What can hang from each mark
P: Q X
C: H L Y
V: S
X: P
L: C E
U: T X Z
T: D U Y
Z: U Y
S: P U
E: L
Y: T
Q: P
H: C
W: D Y

Each row was made from one small tree. Brackets hold a mark, then the marks that hang from it, in alphabetical order. Every link used is in the known rows. Write each row's tree.
In the rows, zero is written as 128.
Known rows
(Z (U X) Y): [141 130 142 113 114 111 125 118 121 172 123 130 193 131 123 121 103 150
 124 132 137 129 128 117 123 135 126 127 129  84 146 120 119 133 119 134
 123 140 125 129 134]
(U (T Y) (X P) Z): [112 142 115 134 112 158 119 112 148 142 136 124 201 135 133 114 109 123
 115 120 127 121 120 123 142 133 129 114 111 123 139 159 157 160 129 163
 134 129 123 118 137]
(U (X (P Q)) Z): [116 130 121 138 125 117 121 116 126 126 135 128 191 130 120 121 111 141
 111 123 136 126 125 127 132 138 129 132 116 112 136 112 143 165 130 163
 130 127 128 124 138]
(H (C L Y)): [140 135 133 132 114 129 130 125 133 105 135 123 163 118 116 102 148 163
 134 116 115 162 123 127 124 130 138 125 126 125 132 118 110 125 126 126
 140 125 126 131 126]
(C H L (Y T)): [ 89 131 140 132  88 128 127 119 147  95 143 124 177 124 149 123 156 166
 138 118 115 114 127 121 128 125 128 116 121 122 138 140 125 125 133 128
 140 120 127 132 122]
(L E): [119 145 133 127 132 135 126 127 131 128 128 127 106 143 121 132 127 131
 131 129 132 124 123 127 127 133 123 128 127 125 127  63 141 121 131 129
 133 130 124 125 126]
(Y (T D (U X))): [125 137 125 122 128 161 131 119 139 129 129 135 193 139 134 127 136 112
 129 132 126 117 127 114 142 122 123 131 122 149 132 164 139 113 126 134
 122 129 111 125 124]
(S (U T (X P) Z)): [120 138 122 132 129 144 120 117 139 146 130 126 179 137 128 121 100 128
 112 122 129 133 118 111 113 136 127 117 119 127 154 136 141 150 131 150
 113 128 132 122 138]
(Y (T (U Z))): [124 138 125 132 124 160 122 124 138 138 129 134 161 141 134 130 136 124
 131 132 125 121 123 112 148 131 128 117 125 149 125 161 138 130 130 135
 131 125 119 121 130]
(P X): [132 121 121 128 130 148 134 120 124 128 131 126 142 130 116 133 125 134
 120 129 134 129 125 135 130 127 129 126 129 122 129 117 122 123 124 108
 123 133 130 129 128]
(W D (Y (T U))): [106 136  86 128 113 156 128 125 135 143 130 134 232 139 140 148 145 146
 127 138 125 120 125 119 136 128 129 123 121 124 126 154 131 138 129 137
 127 132  96 127 126]
(Y (T D (U (X P) Z))): [117 139 123 133 126 161 125 118 141 134 130 135 207 139 133 121 138 110
 127 130 126 114 126 113 145 129 124 135 119 148 131 164 145 129 131 143
 125 129 112 121 129]
(Y T): [124 132 129 122 126 151 128 126 141 119 133 130 148 140 132 134 136 126
 132 138 127 124 121 122 132 129 127 117 128 131 129 158 131 129 128 128
 130 125 121 128 127]
(S (U T)): [129 135 127 125 131 154 125 126 139 143 127 125 149 137 131 128 108 128
 119 126 125 134 121 112 111 128 126 115 127 138 148 144 130 123 130 128
 112 128 131 126 131]
(S (P Q X) (U T Z)): [130 130 120 138 132 169 123 125 143 151 134 126 211 136 111 131 112 155
 108 119 130 157 117 111 103 135 127 127 118 137 146 126 119 156 124 129
 113 134 133 126 139]
(S P (U X)): [131 135 126 118 130 125 132 126 127 165 130 131 168 128 123 123 118 128
 121 119 126 159 121 109  96 131 128 136 122 130 151 112 109 152 123 139
 102 137 135 133 133]
(E (L (C (Y (T D U))))): [135 147 136 122 138 138 126 110 140 125 132 127 171 134 123 119 149 143
 138 125 127 126 127 115 122 121 126 136 130 132 124 155 131 111 132 135
 125 129  97 130 120]
(T D Y): [125 136 119 136 108 146 131 126 141 155 128 132 197 122 134 115 141  96
 131 122 122 112 129 131 134 120 124 141 122 138 131 151 141 105 128 125
 128 141 109 122 124]
(C H Y): [ 82 129 131 132  90 123 129 125 125 117 138 128 154 124 139 113 136 146
 135 111 124 117 131 126 126 121 120 122 129 127 129 110 116 130 135 129
 125 127 132 128 124]
(C H L): [ 91 127 138 132 116 110 126 123 138 111 139 125 129 117 144 122 147 137
 131 133 119 119 131 129 126 122 129 126 119 121 136 123 133 118 133 128
 142 115 132 134 121]
(L (C H Y) E): [ 95 158 132 124 130 139 128 120 124 101 137 126 119 145 108 102 143 144
 140 119 134 123 123 125 120 123 116 125 133 124 126  53 128 114 139 130
 132 126 121 125 124]
(C L (Y (T (U X)))): [134 136 136 127  99 139 128 117 145 106 133 124 197 126 142 131 147 176
 133 111 118 123 127 112 141 130 135 118 120 132 139 148 129 126 123 131
 134 127 122 130 127]
(C H (L E) (Y T)): [ 83 142 143 132  90 132 126 119 149  96 142 124 161 135 144 125 155 167
 140 118 118 112 123 120 126 127 125 116 120 121 136  93 134 120 134 129
 144 120 124 130 121]
(L (C H (Y T)) E): [ 94 161 133 122 129 151 128 119 131  96 140 127 128 151 110 105 147 143
 143 124 134 121 120 122 121 125 115 120 134 125 125  65 127 115 139 130
 134 124 117 124 123]
(Z (U X) (Y T)): [139 130 143 109 112 128 125 117 130 166 126 131 206 139 126 125 111 149
 127 138 137 127 123 112 124 135 125 120 130  88 146 142 120 133 120 134
 123 138 120 129 133]
(T D (U (X P) Z) Y): [116 148 111 143 106 150 124 115 133 181 127 135 243 123 137 104 129  91
 123 111 122 105 132 118 158 125 124 145 114 152 131 145 150 121 131 147
 120 142 106 115 129]
(Z U Y): [138 128 145 122 114 120 120 125 126 176 121 130 183 130 125 123 115 148
 130 130 135 126 129 117 122 137 126 130 133  93 139 126 116 130 125 123
 126 140 124 127 132]
(V (S (P Q) (U Z))): [124 121 111 143 132 127 119 129 135 142 132 130 124 130 108 130 127 114
 125 123 128 150 123 122 116 136 129 137 125 137 143 107 116 166 131 140
 126 136 131 130 135]
(H (C (Y (T (U X))))): [133 138 127 122 112 147 133 123 126 119 135 129 174 130 114 100 138 147
 133 116 122 160 120 120 133 127 131 118 129 137 128 127 108 128 125 132
 128 128 121 128 126]
(V S): [125 119 111 134 131 125 125 126 132 119 130 129  76 128 115 132 133 101
 134 130 128 130 129 135 136 130 128 131 130 133 132 119 124 144 132 130
 135 131 128 131 127]
(Q P): [115 127 131 129 130 116 128 128 128 130 129 129 130 135 129 125 130 132
 125 122 128 140 128 134 141 145 123 145 129 147 127 110 151 105 131 128
 118 131 125 126 118]
(Z (Y (T (U X)))): [133 128 142 120 113 144 122 123 128 160 130 131 196 138 127 130 127 142
 129 138 128 122 120 117 140 130 126 122 129 137 128 155 128 128 124 130
 123 138 121 127 130]
(S (P X) U): [130 133 126 126 132 148 131 126 129 169 129 130 169 128 117 129 126 129
 121 119 127 156 120 113  97 132 128 136 126 133 144 108 103 144 126 114
 102 141 136 131 132]
(Y (T U)): [123 138 128 122 125 161 126 125 136 137 130 133 157 141 136 132 137 123
 133 131 125 121 125 113 147 126 126 118 128 148 125 158 130 121 129 127
 124 126 119 125 126]
(Y (T D U)): [123 138 128 129 128 166 129 124 142 131 128 135 184 138 135 128 144 110
 133 132 124 115 128 115 144 123 124 133 125 153 127 168 137 110 130 126
 125 129 110 123 123]
(T D U Y): [123 144 117 137 107 160 129 124 135 180 124 135 212 122 140 112 139  91
 131 114 119 107 134 118 156 117 123 142 123 162 126 150 140  95 129 124
 118 141 105 119 122]
(V (S (P Q) (U X))): [127 122 110 128 132 123 127 125 130 139 133 130 124 129 107 131 122 114
 124 123 129 151 124 122 115 131 127 137 125 129 147 101 109 160 127 139
 115 137 132 136 131]
(E (L C)): [138 141 136 119 152 120 125 114 135 127 133 125 128 132 120 123 143 137
 134 135 130 133 126 123 115 123 129 133 132 123 122 141 130 117 131 135
 129 125 104 133 121]
(C Y): [129 130 129 133 101 131 130 126 129 118 128 126 162 125 131 125 131 158
 132 107 125 126 129 124 127 130 127 125 129 128 130 124 119 135 127 127
 125 135 129 126 130]
(W Y): [127 132  88 125 111 130 128 127 128 130 130 128 164 127 137 133 131 136
 133 131 128 128 131 129 131 130 131 127 127 119 127 127 130 135 128 132
 126 139 121 130 128]
(Z (U (X P)) (Y (T D))): [125 134 145 114 115 136 124 115 135 168 127 133 240 137 127 119 115 135
 129 135 136 118 125 114 122 135 122 137 127  89 147 147 122 137 127 135
 120 143 116 128 131]

Write each row's tree
[ 86 140 142 136  92 116 125 121 140 101 140 122 150 126 142 121 148 169
 136 112 120 114 129 125 123 128 125 124 120 118 136  73 132 120 135 128
 142 122 129 131 121] -> (C H (L E) Y)
[129 159 131 123 139 144 128 121 127 101 131 125 126 147 102 109 139 153
 139 116 136 130 122 124 120 130 121 128 133 124 125  59 128 118 134 129
 132 131 118 124 128] -> (L (C Y) E)
[115 142 138 119 132 126 125 111 138 118 139 126 148 134 126 117 150 145
 139 130 127 126 125 120 116 119 124 127 133 122 123 142 127 117 135 136
 129 123 103 132 120] -> (E (L (C H (Y T))))
[126 133 144 117 119 143 123 116 139 165 125 127 233 133 126 115 103 140
 122 128 136 121 130 115 120 132 121 137 125  92 148 148 126 137 126 136
 120 140 120 127 131] -> (Z (U (T D) (X P)) Y)
[129 144 108 142 106 147 126 116 133 178 124 135 229 124 136 108 126  96
 122 115 122 111 131 116 158 121 125 139 114 156 133 147 155 110 123 146
 125 140 106 115 130] -> (T D (U X Z) Y)
[125 122 113 134 133 130 124 130 134 140 132 130 119 129 109 133 130 113
 127 123 128 149 124 122 115 132 127 138 128 135 142 106 107 156 132 132
 118 137 131 134 130] -> (V (S (P Q) U))
[111 133 127 114 130 154 128 117 141 110 139 122 195 136 125 125 104 144
 112 125 135 125 125 124 132 124 123 123 118 119 139 142 135 148 129 150
 119 123 127 131 129] -> (U T (X (P Q)))
[116 137 125 127 123 155 122 119 135 134 134 133 193 141 131 129 129 133
 124 131 129 119 122 113 149 131 126 120 122 139 128 149 136 139 130 145
 125 125 118 123 131] -> (Y (T (U (X (P Q)) Z)))
[129 136 129 124 132 151 129 122 147 136 121 127 169 133 133 121 117 124
 127 125 131 126 135 116 121 129 123 129 125 107 145 150 130 120 127 127
 130 127 119 125 127] -> (Z (U (T D)))
[130 137 114 119 117 162 134 115 150 129 132 125 201 133 133 119 114 115
 117 124 125 122 126 124 136 117 123 121 115 136 144 170 151 117 119 144
 125 133 115 125 126] -> (U (T D Y) X)
[108 136  82 130 113 150 126 121 134 142 130 134 241 140 138 146 138 149
 123 138 126 123 124 118 138 131 130 122 118 122 130 154 138 147 126 147
 129 131  97 125 130] -> (W D (Y (T (U X Z))))
[126 161 131 120 137 157 128 120 133  97 133 126 134 153 104 112 144 152
 141 121 135 128 118 121 123 130 120 122 134 125 126  75 130 119 133 130
 133 130 115 123 128] -> (L (C (Y T)) E)
[137 142 137 132 115 131 129 124 136 105 134 123 152 126 113 104 149 163
 135 116 118 160 121 126 122 133 135 125 125 125 131  86 115 120 128 127
 142 126 123 130 125] -> (H (C (L E) Y))
[127 123 126 127 130 146 133 128 129 134 136 128 186 126 109 134 134 152
 119 122 134 150 127 128 117 129 127 142 124 125 125 108 104 148 123 119
 120 135 130 134 128] -> (S (P Q X))
[ 92 130 139 136  89 110 127 121 138 100 140 123 162 115 147 118 150 167
 135 112 117 117 133 125 125 125 128 124 121 119 137 117 124 124 132 127
 139 121 132 133 122] -> (C H L Y)
[126 138 129 125 133 159 127 131 144 159 129 127 166 133 127 125 123 128
 125 118 120 156 121 105  98 131 126 129 123 143 146 141 112 148 129 130
 108 134 135 130 131] -> (S P (U T))
[123 137 121 131 117 175 129 125 156 132 130 125 190 132 137 120 128 112
 126 123 122 118 127 126 135 120 123 125 120 144 134 178 148 112 127 128
 131 133 114 122 124] -> (U (T D Y))
[117 131 133 138 116 130 118 114 132 144 133 131 221 135 121 116 119 132
 120 133 132 120 119 124 130 140 128 136 116 116 136 144 146 162 130 159
 132 137 122 121 139] -> (U (X P) (Z (Y (T D))))
[135 141 136 129 135 130 128 126 135 114 134 124 128 126 112 107 146 143
 133 131 120 162 121 129 123 133 136 126 124 125 130  90 122 116 127 127
 145 121 124 131 123] -> (H (C (L E)))
[134 128 141 125 115 148 124 122 132 156 128 133 214 136 125 125 129 134
 130 137 127 119 122 119 138 127 124 133 127 141 130 162 133 120 125 129
 122 141 116 127 128] -> (Z (Y (T D (U X))))
[134 146 137 119 136 134 124 111 137 127 133 127 157 135 125 122 147 149
 138 125 127 128 126 115 124 122 128 129 132 130 122 149 126 117 131 135
 126 127 100 131 121] -> (E (L (C (Y (T U)))))
[129 136 110 139 115 156 126 112 153 130 131 126 209 134 131 115 110 117
 113 124 124 123 123 123 139 126 127 119 108 136 144 174 168 134 119 159
 141 131 115 116 136] -> (U (T D Y) X Z)
[116 142 136 122 133 117 125 112 134 121 137 125 143 130 125 115 146 146
 138 125 127 127 127 122 115 119 124 131 132 120 123 133 125 118 135 136
 128 125 106 133 120] -> (E (L (C H Y)))
[126 137 116 151 116 171 120 122 159 135 128 126 195 133 134 118 125 114
 123 123 120 118 125 124 138 131 127 122 114 146 135 180 164 130 127 144
 146 131 114 113 135] -> (U (T D Y) Z)
[112 146 138 120 132 130 124 111 135 126 138 127 156 133 128 116 149 144
 139 127 126 125 127 115 123 118 124 128 132 130 122 143 125 114 135 136
 126 123 102 132 119] -> (E (L (C H (Y (T U)))))
[131 129 125 127 130 148 131 128 128 160 134 128 199 130 111 132 120 149
 113 119 132 157 120 115  99 131 126 137 126 129 144  99 100 143 125 116
 101 139 133 134 132] -> (S (P Q X) U)
[139 130 140 116 119 140 126 116 138 160 122 127 220 135 125 119 102 145
 121 132 135 127 130 116 121 131 123 129 125  97 151 150 131 127 119 135
 125 140 119 127 132] -> (Z (U (T D) X) Y)
[123 135 131 132 119 127 117 118 128 167 130 130 198 137 125 121 107 132
 115 129 130 129 114 112 112 140 128 124 123 121 151 129 133 151 131 148
 112 136 129 123 139] -> (S (U (X P) (Z (Y T))))
[ 98 137  86 124 113 154 128 121 134 144 132 134 247 138 140 145 141 145
 125 137 128 117 124 119 136 127 128 127 119 117 129 150 129 148 132 143
 122 132  97 128 126] -> (W D (Y (T (U (X P)))))
[118 139 121 144 129 142 125 116 128 150 124 134 211 125 130 110 127 105
 121 117 127 113 136 118 147 128 124 154 115 151 131 137 147 129 133 149
 122 134 115 119 131] -> (T D (U (X P) Z))
[117 138 125 131 130 143 130 119 126 144 126 133 223 124 128 115 126 113
 120 117 130 113 137 118 145 121 121 156 119 146 131 128 136 116 131 139
 112 134 114 126 123] -> (T D (U (X (P Q))))
[122 138  86 132 110 157 126 123 138 133 129 133 207 135 142 131 139 124
 135 134 124 119 129 119 143 130 129 130 123 138 126 155 143 129 129 137
 128 139 109 124 128] -> (W (Y (T D (U Z))))
[115 140 127 123 127 164 130 119 140 133 131 135 201 137 134 123 139 109
 130 131 126 114 127 114 143 124 123 136 122 146 131 162 136 121 131 136
 119 130 111 125 124] -> (Y (T D (U (X P))))
[128 144 141 131 102 142 126 120 152  95 134 122 170 137 134 135 150 179
 136 115 120 121 120 117 129 136 132 119 120 120 137 106 136 125 127 127
 143 127 120 128 126] -> (C (L E) (Y T))
[133 144 138 130 114 144 129 123 142 101 137 124 162 131 115 106 152 163
 137 120 117 159 118 123 125 133 135 120 126 125 131 102 117 122 127 127
 143 125 120 130 123] -> (H (C (L E) (Y T)))
[114 146 116 129 106 154 130 117 131 177 130 134 252 121 136 109 129  98
 122 112 126 104 133 119 157 117 121 147 118 148 131 138 139 108 130 138
 111 141 105 122 122] -> (T D (U (X (P Q))) Y)
[118 144 124 116 119 151 129 115 146 154 126 128 207 131 135 112 109 116
 122 118 132 119 133 116 128 127 122 130 121  95 150 144 131 130 128 139
 121 133 117 125 129] -> (Z (U (T D Y) (X P)))
[ 90 135 138 129  88 130 128 116 142 106 142 126 189 124 151 120 152 165
 136 115 115 113 129 114 139 122 127 116 120 129 138 137 127 121 131 133
 135 119 125 132 122] -> (C H L (Y (T (U X))))
[128 144 114 118 104 142 128 118 122 183 128 132 183 126 138 117 122 112
 125 116 124 118 128 116 162 120 127 118 123 144 129 132 132 114 122 136
 115 136 118 123 126] -> (T (U X) Y)
[124 117 114 133 132 128 126 130 134 123 134 129 108 127 108 133 138 115
 132 125 129 145 129 131 127 130 127 142 127 133 130 112 111 162 130 134
 131 135 128 134 128] -> (V (S (P Q)))
[132 141 141 135 104 125 126 121 143 103 131 120 158 128 133 131 144 181
 133 108 121 124 126 122 126 136 133 127 120 119 137  86 135 125 127 127
 142 130 125 129 127] -> (C (L E) Y)
[129 130 145 114 114 115 122 118 122 178 125 130 208 130 125 117 107 145
 126 128 138 124 128 118 121 137 125 135 130  81 145 119 115 144 127 136
 117 141 126 129 133] -> (Z (U (X P)) Y)
[125 143 121 138 120 162 120 129 149 177 129 128 187 133 131 120 121 124
 124 116 118 152 117 105 105 137 129 123 118 145 146 147 126 156 128 140
 118 137 131 122 137] -> (S P (U (T Y) Z))
[134 135 122 117 131 145 129 120 135 141 128 125 158 138 129 127  99 132
 112 126 128 137 120 111 112 125 126 113 123 132 155 137 132 126 124 138
 108 127 132 129 132] -> (S (U T X))
[119 131 130 142 123 155 118 113 148 132 132 125 237 135 123 113 108 131
 114 128 129 119 123 124 129 135 125 137 111 129 141 169 158 159 130 160
 134 136 121 119 137] -> (U (T D) (X P) (Z Y))
[113 133 120 142 131 156 122 113 150 107 135 124 230 135 123 116 108 133
 108 124 133 120 126 125 131 130 124 135 109 125 141 157 159 155 130 164
 134 126 120 121 136] -> (U (T D) (X (P Q)) Z)
[130 140 120 115 120 146 131 116 144 149 125 127 193 133 134 117 106 122
 122 121 132 125 132 115 128 126 123 122 121 100 151 147 135 120 120 137
 126 131 116 125 129] -> (Z (U (T D Y) X))
[122 137  88 126 111 157 129 124 138 132 130 132 206 134 143 131 142 123
 136 134 124 119 130 119 141 127 128 131 125 136 125 154 136 123 129 132
 123 139 109 127 125] -> (W (Y (T D U)))
[126 135 121 124 121 177 129 126 143 166 136 125 222 134 116 131 117 146
 111 116 129 152 116 112 106 127 125 125 123 135 147 127 108 140 124 118
 104 139 129 131 130] -> (S (P Q X) (U (T Y)))
[ 89 130 141 137  90 132 129 119 152  91 142 126 197 122 149 119 162 157
 138 118 115 111 128 121 125 122 126 126 119 127 140 146 130 116 133 127
 141 122 121 131 121] -> (C H L (Y (T D)))
